What can hang from each mark:
luzo: galuvun vodegut
vodegut: fosi luzo mimem retir
fosi: kalu vodegut
kalu: fosi mimem retir
mimem: vodegut
retir: kalu vodegut

Each row was made from one small tree. The marks that hang from a mark follow it in brackets, in alphabetical order. Every link used is in the known rows. Write each row's tree.
Known rows:
fosi[kalu[mimem retir] vodegut]: [ -7.1   2.3  -8.9 -13.1   4.4 -10.8  -3.8  -6.5   4.3  -8.2  -9.3   0.9
   2.1  -6.9  -9.3 -23.5  16.8  22.4   3.7  -6.1  11.7]
kalu[fosi[vodegut] mimem retir]: [-14.3   1.1  -8.9 -11.4   6.6 -10.0  -9.6  -4.5  25.7  11.9  -5.6   5.3
   9.4  -5.9 -14.2  -4.9  14.2  30.3  -1.5  -7.7  16.1]
luzo[galuvun vodegut[retir]]: [ 20.4  -4.4  16.3  -0.2   6.4   4.9 -20.4   6.8 -32.0  -0.1   6.1  -3.9
   7.1  -0.8 -12.1 -12.3  -0.4  -5.1  -8.2  -8.0   2.6]
fosi[vodegut]: [ -2.3   4.0   0.3 -10.7   1.4  -6.0  -7.7  -2.8 -13.6  -7.4   6.5  -0.6
   4.1  -5.9  -6.6  -9.9  15.5   7.0   9.0  -6.9   4.4]
retir[kalu[fosi mimem] vodegut]: [ -9.8  -4.9  11.4   2.3   6.1   1.7   1.0  -2.2  64.8   3.2 -10.2   6.1
   6.6  -3.8 -14.1 -17.7   8.5  22.0   6.4  -1.1  11.5]
kalu[fosi mimem retir[vodegut[luzo]]]: [-14.6  -6.2   2.8  -5.4   7.7   1.4  -9.2  -0.7  29.9  13.7 -11.0   7.1
   5.6  -2.9 -17.3  -2.8   6.5  30.7  -5.5  -3.2  17.8]
retir[kalu[mimem] vodegut[luzo[galuvun]]]: [ -9.7  -8.8  16.0  12.0   8.2  10.2  -1.1   7.9  41.1  -5.0  -3.0   3.3
   2.4  -3.8 -14.1 -18.9   5.3   1.3   3.5   3.0   6.9]
vodegut[luzo[galuvun] mimem]: [  4.3  -6.9   8.1  -1.1  -0.1   7.1  -3.3   8.5 -43.1  -3.8  11.0  -5.7
  -8.7   8.1 -14.4  -9.0   1.2 -14.9  -5.1   0.2   0.6]
luzo[galuvun vodegut[mimem retir]]: [ 21.3  -5.8  16.1  -2.8   2.8   5.8 -17.0   7.0 -38.2   0.6  10.5  -5.2
  -0.2   3.4 -13.1 -16.4  -1.4  -4.0  -8.3  -8.0   0.1]
vodegut[fosi luzo mimem retir]: [ 16.4 -12.8   4.1  -6.6  -5.4   9.9  -3.7  12.1 -63.7 -10.8  -0.2  -3.0
 -17.4   2.2 -26.1  -8.9  -7.8  -9.9   0.4  -8.5  -4.4]
kalu[retir[vodegut[fosi luzo mimem]]]: [  4.9  -2.1   8.0  -5.6  -0.6  -0.3  -8.7   1.9 -24.9   2.3  -7.1   1.3
  -3.4  -2.4 -15.7  -4.5  -0.1  24.3  -3.4  -4.7   8.2]
fosi[kalu vodegut]: [  0.1   2.9  -3.9 -16.5   1.3  -9.9  -2.0  -7.9 -14.7 -13.7  -5.3  -2.3
   1.1  -2.4  -6.3 -23.3  16.4  11.6   8.5  -5.8   5.8]
mimem[vodegut[fosi retir]]: [  8.8  -1.5  -1.2  -0.3  -2.5  -4.9  -5.7   5.8 -38.1  -5.0  -2.4  -0.5
  -9.0  -9.8 -19.5   0.0   5.1  -1.9   2.7 -10.9   1.3]
retir[kalu[mimem[vodegut[fosi luzo]]]]: [ -3.0  -1.1   0.1  10.4   4.5  -3.7   4.5   7.5  22.0  -8.8  -5.5   2.3
  -1.5  -9.1 -16.3  -9.4   5.4   3.7   2.7  -2.6   7.6]
retir[vodegut[luzo[galuvun] mimem]]: [ -0.6  -9.4  17.7  -1.7   0.6  11.8  -6.0   3.8 -15.9  -1.1   6.6  -1.0
  -5.9   4.3 -12.4 -13.2   3.9  -0.2   1.4   0.1   2.7]
vodegut[luzo mimem retir]: [  5.7  -7.3   9.5  -6.6  -2.3  12.8  -5.5  11.0 -52.7  -9.8   0.8  -4.4
 -17.2   5.2 -19.1  -9.0  -2.0 -11.1  -3.0  -2.6  -1.1]
vodegut[fosi retir]: [ 22.0  -5.9   1.8  -4.8  -2.8   0.4  -8.0   3.5 -32.2  -6.8  -8.2  -0.6
  -0.7  -7.3 -22.7  -8.4  -1.9  -2.9   2.2 -13.0   0.7]
retir[kalu[fosi[vodegut[luzo]]]]: [ -5.0   3.8   2.3  -4.7   4.3  -7.9  -0.4   0.3  15.3  -3.6  -7.0  -0.1
   6.2  -0.2 -11.3  -9.3   8.3  12.1   5.2  -1.6   6.4]
retir[kalu vodegut[fosi mimem]]: [  8.4  -4.8  12.9   0.6  -2.7   0.0   3.7  -0.1  19.2  -4.8  -6.0   1.9
  -3.2  -2.2 -16.0 -20.8   1.3  18.3   9.2  -4.2   2.4]
vodegut[fosi mimem]: [ 20.2  -5.3  -0.8  -7.4  -7.0  -4.7   1.8  -0.6 -31.8  -4.1   3.0  -1.5
  -6.4  -0.3 -19.1 -10.8  -0.6   7.1   2.9 -10.5   1.6]
vodegut[fosi]: [ 19.2  -3.2  -0.5  -3.5  -2.0  -6.2  -2.8  -0.7 -21.8  -5.0  -3.3   0.5
   4.1  -6.6 -17.3  -5.2   0.8   5.7   2.9 -10.7   4.9]

Write each row's tree:
[-16.8  -1.2  -7.4  -2.5   6.8  -7.0  -6.9   3.0   9.4  12.4  -7.9   4.9
  -0.3  -5.2 -18.2   6.3   8.8  23.6  -8.2  -4.4  16.8] | kalu[fosi mimem[vodegut[luzo]] retir]
[  4.7   0.0   4.7 -10.6   0.9  -3.9  -2.6  -4.8 -17.7  -5.3 -17.4  -1.5
  -4.1   1.7 -11.4 -18.1   4.7  22.5  -4.3  -1.5  10.9] | fosi[kalu[retir[vodegut[luzo mimem]]]]
[ -6.4  -2.3   5.1   1.5   5.8   1.1  -8.8  -0.6  28.6   5.4  -7.9   6.1
   5.0 -10.4 -14.0  -9.5   8.4  26.3  -4.0  -4.5  16.4] | kalu[mimem retir[vodegut]]
[-14.6  -7.9  -3.9  -9.8   6.4   2.7  -6.7   1.9  16.4   1.5   1.4   4.1
   2.5  -2.9 -17.0  -8.4  12.2   5.7   4.4  -6.6   9.0] | kalu[fosi[vodegut[luzo retir]] mimem]
[ -5.2  -1.0   4.2  -9.5  -0.1   3.3  -5.2   7.4 -29.4 -13.2   5.3  -3.1
 -10.2   0.1 -12.9 -15.4   8.7  -2.4   8.4  -3.8  -2.6] | fosi[vodegut[luzo mimem retir[kalu]]]
[ 10.5  -8.2  11.4  -6.1  -4.4   3.5  -2.3  -2.6  -7.6  -1.2   1.5   2.0
  -4.5  -1.6 -15.6 -14.7   2.9  14.9   7.1  -7.6   3.4] | retir[vodegut[fosi mimem]]
[ 15.2 -10.8  -0.9  -9.2  -4.8   0.5   5.6   4.3 -53.6 -13.1  -3.7  -3.1
 -14.6   5.5 -20.4 -15.0  -4.5   1.7   0.7  -5.5   1.0] | vodegut[fosi[kalu] luzo mimem]
[ -4.3  -0.8   3.5   5.1   2.9  -1.3  -5.8   9.3 -38.8  -3.4   6.7  -2.7
  -7.2  -3.3 -12.6   3.8   8.0 -11.5  -2.7  -1.9   3.7] | mimem[vodegut[luzo[galuvun]]]
[ -3.6  -4.5  19.2   7.6   5.7   7.0  -3.2   6.3  17.9  -5.3  -4.9   0.4
   2.5  -0.7 -11.7 -15.5   3.4   2.0   3.4   3.3   4.1] | retir[kalu vodegut[luzo[galuvun]]]
[ 26.5  -6.4  11.4  -8.7  -1.6   2.7 -11.5   5.4 -44.7  -6.0   2.7  -0.8
  -5.7  -1.6 -17.0 -11.8  -6.1  14.5  -1.7 -13.0   1.8] | luzo[vodegut[fosi mimem retir]]
[-14.2  -7.7  -4.0   0.9   6.6  -1.1  -2.8   4.0  14.0   7.5   2.7   3.2
  -0.2  -2.2 -17.7   0.1  10.6   0.9  -2.3  -4.1  11.2] | kalu[fosi mimem[vodegut[luzo[galuvun]]]]
[  2.1  -3.0  -0.9   2.2  -0.4  -3.9  -2.5   8.8 -45.5  -7.1   2.3  -0.1
  -9.7  -6.9 -16.9   6.0   3.7  -1.9   1.7  -6.4   3.3] | mimem[vodegut[fosi luzo]]
[ -6.9  -1.4  -0.6 -17.2   0.9  -4.3  -4.9  -2.5 -16.5   2.3   4.3  -0.7
  -0.3   5.3 -11.9  -4.8  10.5  11.5   4.6  -5.0   5.3] | kalu[fosi[vodegut[luzo mimem]]]
[  4.6  -5.1  -2.4   2.1   0.6  -5.2  -1.7   7.5 -46.6  -7.2  -0.1  -2.6
  -8.8  -3.5 -17.2  -2.7   4.4  -8.2  -0.5  -5.4   2.2] | mimem[vodegut[fosi[kalu] luzo[galuvun]]]
[  1.1  -3.1  -3.7  -3.2   2.9  -3.7   2.0  -2.0   1.8  -9.8 -12.1   0.0
  -5.3  -5.2 -14.5 -19.4  10.6   4.8  -0.6  -4.9  10.3] | fosi[kalu[mimem[vodegut[retir]]]]
[ 15.0 -10.4   5.0  -1.7  -4.3   7.2   0.6  13.8 -44.8 -13.5  -5.5  -3.1
 -16.6   1.8 -26.5 -13.1  -8.9  -7.7   2.0  -6.2  -5.1] | vodegut[fosi luzo mimem retir[kalu]]
[  6.2 -11.7  14.1   0.8   1.8   8.5  -7.9   4.7 -16.5  -2.3   1.6   1.4
   1.0  -2.0 -16.0  -9.1   0.9  -0.5   3.6  -4.2   2.8] | retir[vodegut[fosi luzo[galuvun]]]
[ -5.4  -3.9  -1.1   5.1   3.7   1.7  -3.4   5.2   8.4  -3.6   1.0   3.0
  -5.1 -11.0 -16.5  -6.5  11.1  -1.6   0.1  -6.8   9.1] | kalu[mimem[vodegut[retir]]]
[  7.5 -12.2  12.0  -2.0   1.7   6.6  -5.1   2.1 -17.2  -5.4  -4.5   0.5
  -0.5  -0.3 -16.0 -15.7   1.2   1.8   3.3  -3.6   3.6] | retir[vodegut[fosi[kalu] luzo[galuvun]]]
[ 16.9 -13.0   5.0   1.2   1.0   9.0 -11.2  13.7 -55.5  -7.7  -1.5  -3.3
  -3.1  -1.7 -25.1  -6.2  -6.1 -23.7  -2.6  -8.0  -3.5] | vodegut[fosi luzo[galuvun] retir]
[ 21.1  -3.9   5.3  -6.4   4.0  -5.3  -9.1   0.6 -22.0  -5.9  -6.5   2.0
   4.2  -5.9 -13.3 -12.1  -2.5  26.9  -4.2 -11.0  10.7] | luzo[vodegut[fosi[kalu[mimem retir]]]]
[ -6.3  -2.2  -6.4   5.4   4.6  -4.7  -5.6   7.7  -7.8   1.3  -4.6   4.3
  -4.2 -12.3 -19.1   2.2   5.4  15.5  -6.0  -6.5  13.1] | kalu[mimem[vodegut[fosi luzo]] retir]
[ -6.2   0.2   3.8   2.0   2.4  -0.2  -4.6  10.9 -28.2  -5.8  -5.2  -1.5
 -11.4  -3.7 -16.9   2.2   5.4  -4.0  -0.2  -2.4   2.9] | mimem[vodegut[luzo retir[kalu[fosi]]]]
[  1.5  -5.6   8.5  -5.5  -0.8   8.6  -1.6  10.5 -27.8  -7.3  -6.0  -3.8
 -14.5   7.5 -20.6 -11.1  -2.8  -4.6  -1.6  -0.7  -0.9] | vodegut[luzo mimem retir[kalu[fosi]]]
[ 15.2 -12.4   2.7  -1.3  -3.3   3.9  -1.4   9.6 -54.2  -4.8   9.8  -4.3
  -8.6   5.2 -21.5  -8.8  -4.8 -14.0  -1.8  -5.7  -2.7] | vodegut[fosi luzo[galuvun] mimem]
[ 17.0 -13.2  -0.4  -5.2  -3.5   1.2   2.5   5.9 -54.6  -9.4   1.4  -5.6
 -10.9   7.6 -21.3 -18.2  -4.3 -10.6  -2.3  -4.9  -1.7] | vodegut[fosi[kalu] luzo[galuvun] mimem]
